Each row comes from the steps of one walk. Every step used is in the known rows, and no mark comes twice. Write the walk behind each row, first mark first.
In the rows, 128 means zero.
Known rows
fize -> zafamu -> dobo -> kiru: [115 148 106 144 143 125  77 156 137 141 150 103 149 128 110 143 100 142
  73  80 154  99  95 121 134 135 165 103 118 114 149 108 214 154]
zafamu -> fize -> gapozig: [110 132 143 138 138  86 126 118 140 113 116 104  90 139  71 120 109 146
  99  99 140 137  99 139 140 116 143 145 124 125 119 141 150 140]
kezu -> kisem -> muluna: [131 147  99 128 131 152 111 130 124 128 108 116 122 120 107 153 113 147
 119 130 136  92 151 129 140 137 131 112 130 114 125 104 108 133]
dagel -> gapozig -> fize -> zafamu: [108 133 147 136 117 109 146 154 142 106 119 137 112 129  70 126 114 136
 111 103 153 160 110 149 138 126 135 114 123 130 134 169 152 136]
repogu -> gapozig -> kezu -> kisem: [112 130 131 118 130 131 137 143 120 114 111 174  96 146 140 127 116 163
 119 119 150 118 136 107 127 139 119 125 124 128 120 129 135 142]
pidalib -> gapozig -> fize -> zafamu: [108 122 154 134 124 116 117 153 153 112 155 137  94 132  95 122 114 112
 123  85 155 157 108 134 137 139 131 140 124 127 137 167 157 134]
fize -> gapozig -> kezu -> kisem -> muluna -> zafamu -> dobo -> kiru: [151 157  56 146 133 149  82 137 123 162  97 142 160 135 182 150 110 139
  71  98 135  74 123 134 135 154 138  85 124 111 134 102 152 136]
muluna -> kisem -> kezu -> gapozig: [112 133 122 124 137 139 126 110 107 105 122 162 108 112 124 147 109 141
 134 116 119 107 139 119 150 125 137 133 133 120 109 140  50 140]
pidalib -> gapozig: [108 129 151 135 143 119 127 139 131 107 149 120  59 134 108 132 107 151
 132  93 143 129 118 111 137 123 154 151 119 122 129 138 125 143]
finuf -> gapozig -> kezu: [117 126 126 132 134 117 124 141 119 119 123 118  64 151 105 118 112 172
 128 111 152 120  99 107 133 122 101 145 116 124 115 120 123 150]
kezu -> gapozig -> pidalib: [ 82 128 155 132 137 126  98 126 131  92 116 101  96 133 123 137 102 134
 116 106 148 147 142 128 153 127 137 136 123 131 116 146  51 141]
finuf -> gapozig -> kezu -> kisem -> muluna -> zafamu -> dobo -> kiru: [158 153  45 125 136 172  70 129 121 160 100 119 157 130 168 152 109 140
  89 105 145  69 114 132 143 162 114  93 121 112 129 100 123 138]
repogu -> gapozig: [ 93 129 153 124 142 130 133 152 130 104 118 119  82 136 104 132 106 162
 121 115 153 117 104 121 141 122 142 135 125 128 125 142 132 151]
doku -> gapozig -> fize -> zafamu -> muluna -> kisem: [118 127 132 134 105 114  87 148 124 129 160 170 131 123  73 125 123 120
 105 109 139 101 116 137 132 119 160 112 132 128 117 167 191 144]
fize -> zafamu -> muluna -> kisem: [128 134 124 139 117 115 102 162 128 136 153 125 147 117  82 137 119 133
 107 102 137  75 133 121 133 127 156 114 125 112 123 126 189 144]
dagel -> gapozig -> kezu -> kisem -> muluna: [137 147  99 133 116 134 150 128 109 120 100 173 103 131 135 141 119 171
 117 125 130 119 149 129 129 134 123 108 119 123 121 118  79 129]
pidalib -> gapozig -> kezu -> kisem: [127 130 129 130 131 121 132 131 123 118 144 170  73 144 144 126 116 152
 131  97 139 131 147  99 123 138 129 139 117 122 124 124 126 134]
doku -> gapozig -> pidalib: [ 86 129 163 137 131 113  90 123 121 100 141 116  68 147 103 126 105 162
 111 110 145 145 120 121 132 110 161 142 125 132 114 154  94 152]
zafamu -> fize -> gapozig -> kezu: [114 129 131 139 128  83 132 120 136 120 117 136  86 151 100 109 114 150
  94  89 142 146  96 125 129 120 123 146 119 127 116 135 140 142]
gapozig -> kezu -> kisem -> muluna: [136 142  87 129 121 149 118 131 121 134 109 150 118 132 134 141 117 152
 115 122 138 103 150 115 129 141 110 113 125 117 122  99  97 135]
pidalib -> gapozig -> fize: [107 124 145 126 132 124 127 128 148 107 136 121  67 135  97 127 109 125
 134  92 150 157 114 127 144 127 143 147 124 132 132 159 121 139]
fize -> zafamu -> dobo: [109 139 118 146 136 123  95 153 140 127 137 111 138 131  90 142 107 138
  84  83 158 120 110 117 137 135 151 118 119 116 141 127 193 152]
kisem -> kezu: [118 140 119 131 140 126 122 114 121 115 119 121  95 127 104 136 105 161
 128 117 133 124 109 110 137 117 142 140 128 117 121 122  96 146]
dagel -> gapozig: [107 141 145 137 135 112 154 140 121 101 116 121  77 132  85 136 107 176
 118 115 141 131 120 127 138 109 156 126 120 127 126 140 119 144]
finuf -> gapozig -> doku: [109 133 153 140 135 137 119 133 116 114  87  79  51 147  65 136 106 146
 138 133 162 118  92 123 143 124 135 147 119 126 120 127 119 143]
kezu -> kisem: [121 142 122 127 137 131 119 133 129 119 116 115 111 131  93 142 110 156
 118 120 143 109 153 114 136 129 142 120 128 118 126 115 149 139]
kiru -> dobo: [115 146 121 128 147 132 104 147 146 128 107  73 109 125  99 149 101 163
  97 122 147 103 133 113 137 119 166 126 132 118 130  94 160 154]
muluna -> zafamu: [118 138 121 129 142 141 118 152 141 124 105  84 126 127  95 141 105 139
 109 109 154 104 123 121 144 127 140 127 131 115 129 141 128 145]

Write each row's walk
[107 129 146 134 130  97  98 119 159 114 102  67 122 142  97 123 108 121
  91  87 147 155 116 152 147 135 140 143 126 127 117 172  89 136]
muluna -> zafamu -> fize -> gapozig -> pidalib
[121 139 125 136 121 145 108  97  94 115  92 156 108 114 112 152 111 114
 136 132 126  92 125 120 150 126 164 129 127 125 106 135  61 133]
zafamu -> muluna -> kisem -> kezu -> gapozig -> doku
[119 143  99 135 144 147  98 140 145 130 100  85 143 128 102 151 102 134
  86  89 160 109 119 118 148 133 154 119 126 117 137 138 145 152]
muluna -> zafamu -> dobo
[120 138 129 145 124 109  95 165 132 130 145 111 138 122  85 130 113 139
 102 105 147  95 108 119 132 123 150 120 121 114 127 122 197 141]
fize -> zafamu -> muluna
[126 137 111 128 128 127 127 136 125 126 117 148 106 143 121 130 114 160
 114 114 145 117 150 101 124 132 120 122 123 120 124 108 139 141]
gapozig -> kezu -> kisem
[107 135 159 147 129 102 128 109 133 115  84  97  72 148  57 127 108 125
 105 111 153 145  88 141 139 123 154 149 121 130 122 143 134 135]
zafamu -> fize -> gapozig -> doku
[147 145  75 125 123 165 114 141 129 143  93 138 151 127 145 147 116 135
 108 119 144  90 152 123 135 152 107 109 130 112 123 119  88 130]
gapozig -> kezu -> kisem -> muluna -> zafamu
[131 132 116 126 132 123 121 132 115 123 114 135  81 149 115 124 117 168
 130 121 145 112 130 109 129 134  99 131 119 121 113 113 129 139]
finuf -> gapozig -> kezu -> kisem
[127 136 116 130 126 121 110 140 125 130 134 107 120 120  85 140 114 148
 116 110 133  75 140 115 139 114 164 120 126 118 119 120 152 150]
zafamu -> muluna -> kisem
[105 131 168 145 134 133 131 130 125 109 117 113  42 143  94 138 106 130
 138 107 155 136 108 115 136 129 164 157 116 127 131 139 113 138]
pidalib -> gapozig -> doku
[153 133  86 115 122 145 114 107 143 133 116 156 136 124 147 134 119 110
 111  90 138 125 138 136 138 164 112 135 123 120 121 147  65 118]
pidalib -> gapozig -> kezu -> kisem -> muluna -> zafamu -> fize
[153 146  80 117 114 139 142 110 132 126  79 158 155 122 123 139 120 134
  97 107 136 128 140 151 139 150 114 111 123 124 119 149  58 118]
dagel -> gapozig -> kezu -> kisem -> muluna -> zafamu -> fize
[139 151  59 118 134 177  88 140 127 151  97 157 170 128 192 156 108 135
  79 102 149  75 118 129 139 166 135  86 125 119 136 118 126 141]
repogu -> gapozig -> kezu -> kisem -> muluna -> zafamu -> dobo -> kiru
[111 131 137 140 112 108  84 147 127 123 153 158 123 127  76 118 117 125
 100 111 149 121  92 136 130 115 155 116 129 130 121 165 199 140]
doku -> gapozig -> fize -> zafamu -> muluna
[109 127 129 139 127 120  99 139 156 119 150 134 110 133 102 133 112 106
 102  64 160 162 104 132 141 146 148 131 119 128 145 166 176 142]
pidalib -> gapozig -> fize -> zafamu -> dobo
[127 130 118 131 107 120  99 154 146 136 139 125 156 117  70 131 122 108
 108 100 144 102 131 138 138 131 144 110 130 122 127 149 186 141]
gapozig -> fize -> zafamu -> muluna -> kisem
[ 91 135 155 141 137 146 121 128 115 101  80 117  79 132  93 146 102 122
 122 130 158 125 117 123 151 126 146 136 123 130 122 137  85 136]
kezu -> gapozig -> doku
[126 142 122 144 124 140 111 117 138 132  59  89 117 131  82 143 110 101
  98 117 151 116  89 161 150 144 139 136 128 122 121 153  88 125]
kisem -> muluna -> zafamu -> fize -> gapozig -> doku
[123 136 129 144 129 103 132 139 116 125 114 160  85 154 129 123 118 167
 111 113 136 116 141 111 121 127 122 123 123 120 118 114 163 137]
fize -> gapozig -> kezu -> kisem
[107 130 129 134 118 120  93 151 138 114 125 141 150 114  96 130 114  97
 104 107 152 125 113 143 151 132 132 112 126 129 123 157 154 130]
kezu -> gapozig -> fize -> zafamu -> muluna
[119 139  89 125 129 145  76 111 128 131 133 171 172 108 137 149 107  99
  91  85 132 119 112 144 153 149 147  97 131 124 133 147 124 141]
muluna -> kisem -> kezu -> gapozig -> fize -> zafamu -> dobo -> kiru
[109 135 137 133 129 153 126  98  98 107  85 153  89 122 110 154 108 121
 140 131 132 115 129 121 150 132 149 136 131 125 111 142  37 135]
muluna -> kisem -> kezu -> gapozig -> doku
[ 99 128 138 123 129 133 104  97 117  97 122 137 106 122 139 144 108 134
 133 109 121 136 155 125 152 132 139 137 130 125 105 151   4 140]
muluna -> kisem -> kezu -> gapozig -> pidalib
[152 141  68 113 119 151 109 110 144 141  90 134 170 122 123 139 117 116
  94 107 144 111 141 138 139 158 101 118 129 117 119 132  78 124]
gapozig -> kezu -> kisem -> muluna -> zafamu -> fize
[125 136 116 125 133 134 128 113 118 121 127 136 104 122 101 143 110 158
 134 112 123 106 133 112 137 121 145 135 132 116 117 126  91 149]
muluna -> kisem -> kezu
[120 134 131 135 139 104 119 129 148 122 100  93 122 133  84 125 109 128
  93  94 145 124 101 146 145 128 140 138 129 121 121 160 141 136]
muluna -> zafamu -> fize -> gapozig
[154 150  58 129 135 167  81 127 129 154 128 157 148 126 198 153 109 124
  90  80 138  87 133 123 135 166 145 100 119 113 140 111 116 133]
pidalib -> gapozig -> kezu -> kisem -> muluna -> zafamu -> dobo -> kiru
[142 149  87 124 132 167 104 139 132 135  90 106 157 114 117 159 112 130
 112 127 142  81 153 135 146 149 127 107 136 109 126 124 100 128]
kezu -> kisem -> muluna -> zafamu
[109 131 137 152 132  97 137 150 122 121 121 141  66 155 122 116 113 170
 108 103 142 126 107 110 124 114 126 136 119 122 120 122 149 148]
fize -> gapozig -> kezu
[144 155  54 132 132 168  65 122 108 155 121 177 157 130 176 151 108 144
  70 104 138  74 121 125 129 146 151  87 127 117 129 118 134 142]
doku -> gapozig -> kezu -> kisem -> muluna -> zafamu -> dobo -> kiru
[111 128 115 115 127 143 122  98 123 105 107 165 116 113 112 142 112 116
 136 116 127 135 137 135 158 129 127 127 139 130 112 162  46 137]
muluna -> kisem -> kezu -> gapozig -> fize
[132 140 112 130 120 124  86 104 150 126  88  89 151 129 119 142 116 110
  96 105 134 131 146 167 149 156 125 122 132 120 114 156  64 120]
kezu -> kisem -> muluna -> zafamu -> fize -> gapozig -> pidalib
[135 135  95 137 122 121 118 126 141 137  93 129 130 134 122 125 116 126
  88  96 141 120  96 146 140 140 107 133 126 120 116 144  89 132]
kisem -> muluna -> zafamu -> fize -> gapozig -> kezu
[147 149  52 131 126 170  93 127 133 149  88 139 168 127 151 158 114 129
  85 100 149  94 147 119 139 157 120  99 126 114 131 115 107 138]
gapozig -> kezu -> kisem -> muluna -> zafamu -> dobo
[147 146  81 112 129 155 102 110 148 135  88 101 174 111  94 151 113 111
  99 114 142 101 142 151 150 155 124 116 135 115 123 139  90 122]
kezu -> kisem -> muluna -> zafamu -> fize
[133 140  90 119 131 150 106 120 151 130  94  83 156 112  87 144 108 114
  97 104 148 111 111 149 153 142 127 130 131 118 124 146  77 133]
kisem -> muluna -> zafamu -> fize
[112 130 133 135 112 117  77 121 116 112 145 153 151 111 140 138 117 115
 120 102 119 116 142 131 146 139 142 122 126 120 105 152  60 133]
fize -> zafamu -> muluna -> kisem -> kezu -> gapozig -> pidalib
